What can hang from each mark:
L: K
Q: T
K: E L T Y
J: T
Y: K
T: J K N Q
E: K

Every row comes from one small tree of marks. Brackets hold a mark, then the marks that hang from it, in alphabetical order. Every link used is in the known rows. Which tree was each row made from?
Known rows:
{K L T}: [ 1.27  1.47 -2.98 -0.65 -0.19 -2.49  2.60  0.86 -4.70 -3.18  2.13 -0.02
 -1.05  1.36 -0.37 -0.75  1.31  0.02 -0.62 -1.25  1.78 -1.20  0.68]
{Q {T {K L} N}}: [ 1.18 -0.03  1.19 -1.09 -0.21  3.22 -1.04  1.89  2.61 -1.63 -2.18  0.32
  0.60 -2.06  1.52 -1.08  0.89  1.32 -6.14  0.58 -0.36 -4.11  1.20]
{J {T N}}: [ 0.51 -0.63 -0.17 -0.01 -2.83  1.21 -2.24  2.94 -1.31 -0.98 -1.40  1.90
 -1.22 -0.81 -1.90 -0.44  0.13 -2.39 -3.14  1.08 -0.66 -4.59 -1.92]
{Q {T {K E Y}}}: [ 1.54 -1.87  1.95 -2.08  1.88  3.16 -0.74  5.96  0.23 -2.05 -2.31 -0.51
  0.41  2.70  1.60 -1.35  1.89  2.32 -2.97 -1.22  0.65 -2.57  1.89]
{Q {T N}}: [ 3.45 -0.10  2.05 -1.71 -2.41  1.86  0.20  2.54  1.55 -2.85 -3.89  1.88
  0.35 -0.08 -0.20 -1.68  2.23 -0.49 -4.72  2.48 -1.32 -3.93 -0.80]
{K E L}: [ 2.24 -1.34 -2.30  0.94 -2.59 -0.44 -1.18  1.83 -2.66 -2.46  1.54  0.15
 -2.14  2.21  0.83 -1.63  1.48  1.24 -0.87 -1.54  1.94 -1.13  1.50]
{E {K T}}: [ 0.54  2.40  0.56 -2.77  0.84 -4.30  2.12 -0.12 -3.68 -2.67  0.24  0.38
 -0.91  1.96 -0.28 -0.99  2.13 -1.72  0.29 -0.22  1.10 -0.73 -3.36]
{Q {T J {K L} N}}: [ 0.22 -0.75  0.33  0.92  0.61  4.36 -2.25  1.04  4.05  0.23 -1.19  1.97
  0.69 -1.49  0.15 -0.43  0.16 -1.05 -5.84  2.21 -1.88 -2.19  0.14]
{T J}: [ 1.95 -0.38 -1.11 -0.08 -0.10 -0.20 -0.59  1.69 -0.40 -0.73 -2.68  3.07
  0.48  3.00 -2.65 -1.83  1.09 -1.96 -0.73  0.92 -1.70 -2.02 -1.44]
{T {K E L Y} Q}: [ 1.10 -1.06  1.44  0.92 -0.50  2.07 -2.20  3.49 -0.11 -0.62  3.33  0.13
  0.24  2.00  0.10 -0.31 -0.30  1.14 -1.06 -2.08  3.13 -3.22  1.94]
{Y {K L}}: [-0.31  1.72 -0.80 -0.17 -3.93 -1.60  0.51  1.35 -2.52 -3.06  0.29  0.35
  0.30  5.28 -1.42 -2.34  0.68  4.21 -0.81 -2.57  1.50 -2.03  0.33]
{E {K T Y}}: [ 0.22  2.73  1.96 -2.04  2.33 -3.95  1.79  2.55 -4.62 -2.46  1.80  0.19
  0.20  3.45 -0.24 -0.95  1.84 -1.76  0.93 -0.62  1.88 -0.09 -3.97]
{K E L {T Q} Y}: [ 1.77 -0.27 -0.70  1.78 -1.27 -0.47  0.82  2.24 -4.14 -2.22  6.64  0.31
 -1.42  2.77 -0.67  0.16  0.60 -1.01  1.13 -0.96  3.88 -0.17  0.67]
{J T}: [ 0.49  0.03 -1.16 -1.10 -1.82 -0.34 -1.12  3.96 -2.77 -1.97 -2.29  0.55
 -1.98  1.34 -1.64 -0.59  1.09 -0.60 -2.20 -0.75 -0.21 -5.41 -0.17]
{L {K E {T Q} Y}}: [ 1.22 -0.16  0.59 -0.05  0.62 -0.80  0.26  2.54 -2.72 -4.03  4.28  2.09
  0.22  4.80 -1.84  0.27  1.87 -4.11  0.52 -0.86  4.29 -0.54 -1.79]
{K E L {T N Q}}: [ 1.60 -1.54 -1.35  2.21 -3.72  1.01 -0.29 -0.88 -1.41 -1.24  5.91  2.34
 -2.03 -0.85 -0.78  0.18  0.11 -2.64 -0.66  1.32  2.79  0.25 -0.25]
{Q T}: [ 3.45  0.67  1.15 -2.74 -1.21  0.19  0.90  3.14 -0.18 -3.70 -4.76  0.41
 -0.19  1.82  0.48 -1.95  3.12  1.09 -3.85  0.57 -0.89 -4.89  0.59]
{J {T {K L Y} Q}}: [-1.00  0.76  1.56  0.52 -0.37  2.05 -2.83  5.11 -0.47 -0.15  2.01 -0.84
 -0.46  0.19 -1.33  0.90 -1.28  0.52 -2.81 -2.57  2.11 -7.05  0.94]
{Q {T {K E L} N}}: [ 1.09 -2.39  0.21  0.28 -1.26  4.20 -2.24  1.43  2.35 -1.51 -0.11  0.40
 -1.01 -1.41  2.54 -0.90  0.92  1.56 -5.14  0.39  0.62 -1.67  2.24]
{K L Y}: [ 1.99  1.62  0.37  0.35 -0.36 -0.92 -0.05  4.54 -3.39 -2.54  1.05 -0.62
  0.65  3.02 -0.23 -1.44  0.88  1.47 -1.01 -1.76  2.05 -2.67  0.13]
{Y K}: [ 0.15  1.35  0.03 -1.75 -3.34 -1.40  1.21  2.13 -1.96 -3.33 -2.72  1.39
  1.15  5.94 -2.46 -2.94  0.88  3.16 -0.29 -1.74  0.23 -2.55 -0.52]
{Y {K L T}}: [-1.30  1.95 -2.75 -0.43 -2.10 -2.43  2.92  0.55 -4.98 -3.45  2.81 -0.19
 -0.25  4.88 -1.43 -1.32  0.60  2.86  0.19 -2.15  1.98  0.00  0.37]

Write each row's tree:
[-0.29  3.20  1.05 -0.39  1.69 -4.16  0.82  1.72 -5.25 -2.49  4.71 -1.21
 -0.78  2.94  0.51 -0.33  1.42 -0.63  0.34 -1.45  3.25  0.41 -2.98]
{E {K L T Y}}
[-0.20 -0.92 -0.94 -0.76 -3.93 -0.82  1.95  0.12 -2.97 -2.44  3.07  2.08
 -0.75  5.05 -3.03 -1.10  0.71  0.75  1.74 -0.95  2.35 -0.17  0.24]
{Y {K E {T Q}}}
[ 0.37  0.22  1.34  0.27  0.72  1.71 -1.58  3.93 -0.06 -0.56  1.10  0.98
  2.09  0.13 -0.26 -0.89 -1.07  0.86 -2.53 -1.02  1.31 -2.10 -0.25]
{T {K L Y} N}
[ 0.47 -0.02 -0.21 -0.43 -0.51  1.64 -1.44  1.37  1.16 -0.79 -0.60  1.74
  1.10 -1.19  0.12 -1.10 -0.39  0.74 -3.12 -0.58  0.36 -2.92  0.46]
{T {K L} N}
[ 1.07 -1.04 -3.80  0.58 -0.70 -1.56  1.24  0.64 -5.48 -2.99  3.95 -0.10
 -2.82  2.30  0.54 -0.67  1.38  0.24  0.13 -1.10  2.72  1.15  1.53]
{K E L T}
[ 1.75 -2.98  1.36 -1.85 -0.48  4.10 -1.79  2.48  2.87 -1.66 -2.92  1.67
 -0.02 -0.68  1.60 -1.25  1.26  0.59 -4.61  1.28 -0.71 -2.12  1.15]
{Q {T {K E} N}}
[ 0.96 -0.70 -2.25  1.20  0.63 -1.38  1.23  3.21 -6.25 -2.55  5.59 -0.84
 -1.69  3.86  0.69 -0.47  1.13  0.29  0.81 -1.76  3.31  1.95  0.74]
{K E L T Y}
[ 1.43 -0.45 -0.35  1.32 -1.41  1.17  0.56 -0.84  0.71  0.31  1.54  5.22
  0.50 -0.05 -4.41  0.00 -0.20 -6.37 -0.71  3.85 -0.72 -0.86 -3.36]
{K {T J N Q}}
[ 2.53 -0.41  1.32  1.41 -2.84  2.16 -1.97  0.11  3.09  0.77 -0.89  5.43
  1.14 -0.06 -4.28 -1.05 -0.19 -5.21 -1.49  3.58 -1.22 -3.11 -3.04]
{T J N Q}
[ 1.47 -0.07  4.02 -1.04 -0.08  2.58 -1.54  3.74  2.51 -0.05 -0.89  3.01
  3.31 -0.03 -2.48 -0.67 -0.98 -1.29 -1.96  0.48  0.72 -4.62 -1.41]
{T {K Y} N Q}
[ 1.54  0.71  3.18 -2.13  0.68  1.17 -0.27  4.84  1.03 -0.55 -1.90  1.53
  2.83  1.85 -2.13 -0.84 -0.17  0.34 -1.13 -1.32  1.31 -5.66 -0.14]
{T {K Y} Q}
[ 0.72 -1.13  1.75  0.32 -0.66  3.58 -2.56  0.46  4.86  1.85 -1.91  5.22
  2.33 -0.92 -3.76 -0.58 -1.27 -3.79 -2.14  2.50 -1.70 -3.49 -1.81]
{T J K N Q}
[-0.15  1.89  3.00  0.52  1.84 -1.97 -0.06  0.88 -1.31  0.01  3.36  2.71
  0.20  3.14 -3.19  0.32  0.62 -4.93  1.14  1.62  1.06 -0.29 -5.37]
{E {K {T J Q} Y}}
[ 0.70  2.11 -0.41 -1.74  3.22 -2.41  1.83  3.49 -4.53 -5.23  1.05  1.30
  1.60  4.85 -1.28 -0.42  2.00 -2.96 -0.26 -1.23  2.94 -0.71 -2.57]
{L {K T Y}}
[ 0.49 -0.86  2.91 -0.14  2.52  4.80 -1.81  4.25  3.47  0.31 -2.77  2.44
  2.53  0.46 -1.04 -0.61  0.03 -1.79 -4.52  2.46 -2.31 -1.96 -1.46]
{Q {T J {K Y} N}}
[ 1.43  0.38  0.34 -0.70  0.96 -0.95  1.98  3.56 -3.97 -1.94  1.67  2.22
  1.39  1.46 -2.06 -1.10  0.33 -2.55 -0.33  0.95  1.08  0.12 -2.32]
{K {T N} Y}
[ 1.64 -0.35  0.20 -0.25  0.54 -0.36 -1.70  4.41 -2.33 -4.39  0.50  1.43
  0.59  5.89 -0.04 -1.42  2.06 -1.57 -0.37 -1.69  3.30 -0.42 -1.66]
{L {K E Y}}
[-1.36 -0.01  1.03 -1.88  1.98  1.09 -1.85  6.55 -2.23 -0.78 -1.93 -0.44
  0.14  1.51 -1.32  0.10 -0.41  0.37 -2.44 -2.65  0.50 -5.55 -0.12]
{J {T {K Y}}}
[ 1.15 -1.29 -0.11  0.18 -1.92  1.72 -2.12  1.01  1.10 -0.79  1.74  1.08
 -0.99  0.50  0.05 -0.72 -0.18  1.42 -1.57 -1.81  2.36 -3.57  2.55]
{T {K E L} Q}
[-1.51 -1.26 -2.91  1.66 -3.88  0.20  0.82 -0.33 -3.82 -2.47  5.82  1.52
 -1.35  3.67 -0.97 -1.31 -0.13  1.26  0.24 -0.42  2.55  3.47 -0.16]
{Y {K E L {T N}}}
[ 1.20 -0.41  1.71  0.49 -4.58  1.98 -2.56  2.11  1.01 -0.50 -0.51  2.98
 -1.20 -1.78 -2.95  0.19 -0.24 -3.54 -3.29  1.63 -0.20 -6.44 -1.71]
{J {T N Q}}
[ 1.89  0.67 -0.40  1.01 -2.96 -0.14  1.15 -0.76 -0.89 -1.70  3.94  2.46
 -0.46 -1.45 -1.86 -0.15 -0.20 -3.02 -1.76  1.36  2.07 -2.34 -0.89]
{K L {T N Q}}
[ 0.22  1.19 -0.97  0.26  1.07 -0.76  0.29 -0.90  0.22 -2.58  1.35  4.38
  0.77  3.46 -3.96  0.52  1.23 -6.68 -0.82  1.42  1.21 -1.83 -3.03]
{L {K {T J Q}}}
[-0.12 -0.50  0.34 -0.71  3.67  1.17 -1.41  4.65 -0.06  0.55 -2.10  2.19
  2.76  3.44 -2.43 -1.07 -0.41 -0.86 -0.92 -0.64 -1.10 -1.92 -0.98]
{T J {K Y}}
[ 0.83  3.02  2.72  0.28 -0.04 -2.92 -1.35  2.69 -2.89 -2.35  2.03 -0.88
 -0.19  3.09  0.79 -1.27  1.60  0.80 -0.73 -1.55  2.57 -1.82 -3.00]
{E {K L Y}}
[ 1.23 -2.89 -1.32  2.24 -1.99  1.91 -0.72 -1.01  0.42  0.64  3.71  5.11
 -1.26  0.48 -3.55  0.28 -0.08 -6.10  0.34  3.71  0.13  1.16 -2.33]
{K E {T J N Q}}
[ 0.25 -1.25 -1.82  1.32  0.32  0.31 -0.88 -0.96 -0.67 -2.32  3.13  4.46
 -0.82  3.83 -2.85  0.40  1.55 -6.63  0.28  1.13  2.06  0.33 -2.36]
{L {K E {T J Q}}}
[ 1.46 -2.56  1.76 -0.60 -2.44  3.34 -2.41  0.77  3.14  0.12 -0.58  3.73
  0.71 -1.12 -1.24 -0.95 -0.49 -1.29 -1.81  1.08  0.68 -3.17  0.08]
{T {K E} N Q}
[ 0.10 -2.00  0.32  1.37  0.22  2.74 -2.85  3.45 -0.59 -0.18  2.82  0.89
  0.71  0.84  0.98 -0.94 -0.71  1.12 -1.59 -1.11  2.48  0.05  0.56]
{T {K E L Y} N}
[ 0.64 -2.31 -3.88  0.60  0.93 -0.39  0.56  0.44 -3.50 -0.91  1.76  2.90
 -1.63  3.39 -1.73 -0.59  0.97 -3.51  1.09  1.02  0.02  2.49 -0.80]
{K E {T J}}
[ 0.73 -1.99  0.56 -1.43  1.65  1.29 -1.26  5.33 -1.50 -1.23 -0.93  0.65
  1.01  3.22  0.04 -1.56  0.72  1.69 -0.12 -2.41  1.44 -1.34  1.02]
{T {K E Y}}
[ 1.91 -1.02 -0.78  1.60 -1.05 -0.15 -1.15  4.15 -3.84 -2.49  3.05 -0.53
 -0.91  3.64  0.64 -1.56  1.36  1.70 -0.16 -1.74  2.95 -0.12  0.67]
{K E L Y}
[-1.56 -0.63 -3.61  0.80 -2.44 -1.36  1.67  0.30 -5.32 -3.35  4.91 -0.23
 -1.84  5.74 -0.41 -1.35  0.77  3.17  1.13 -2.32  2.96  2.23  1.12]
{Y {K E L T}}
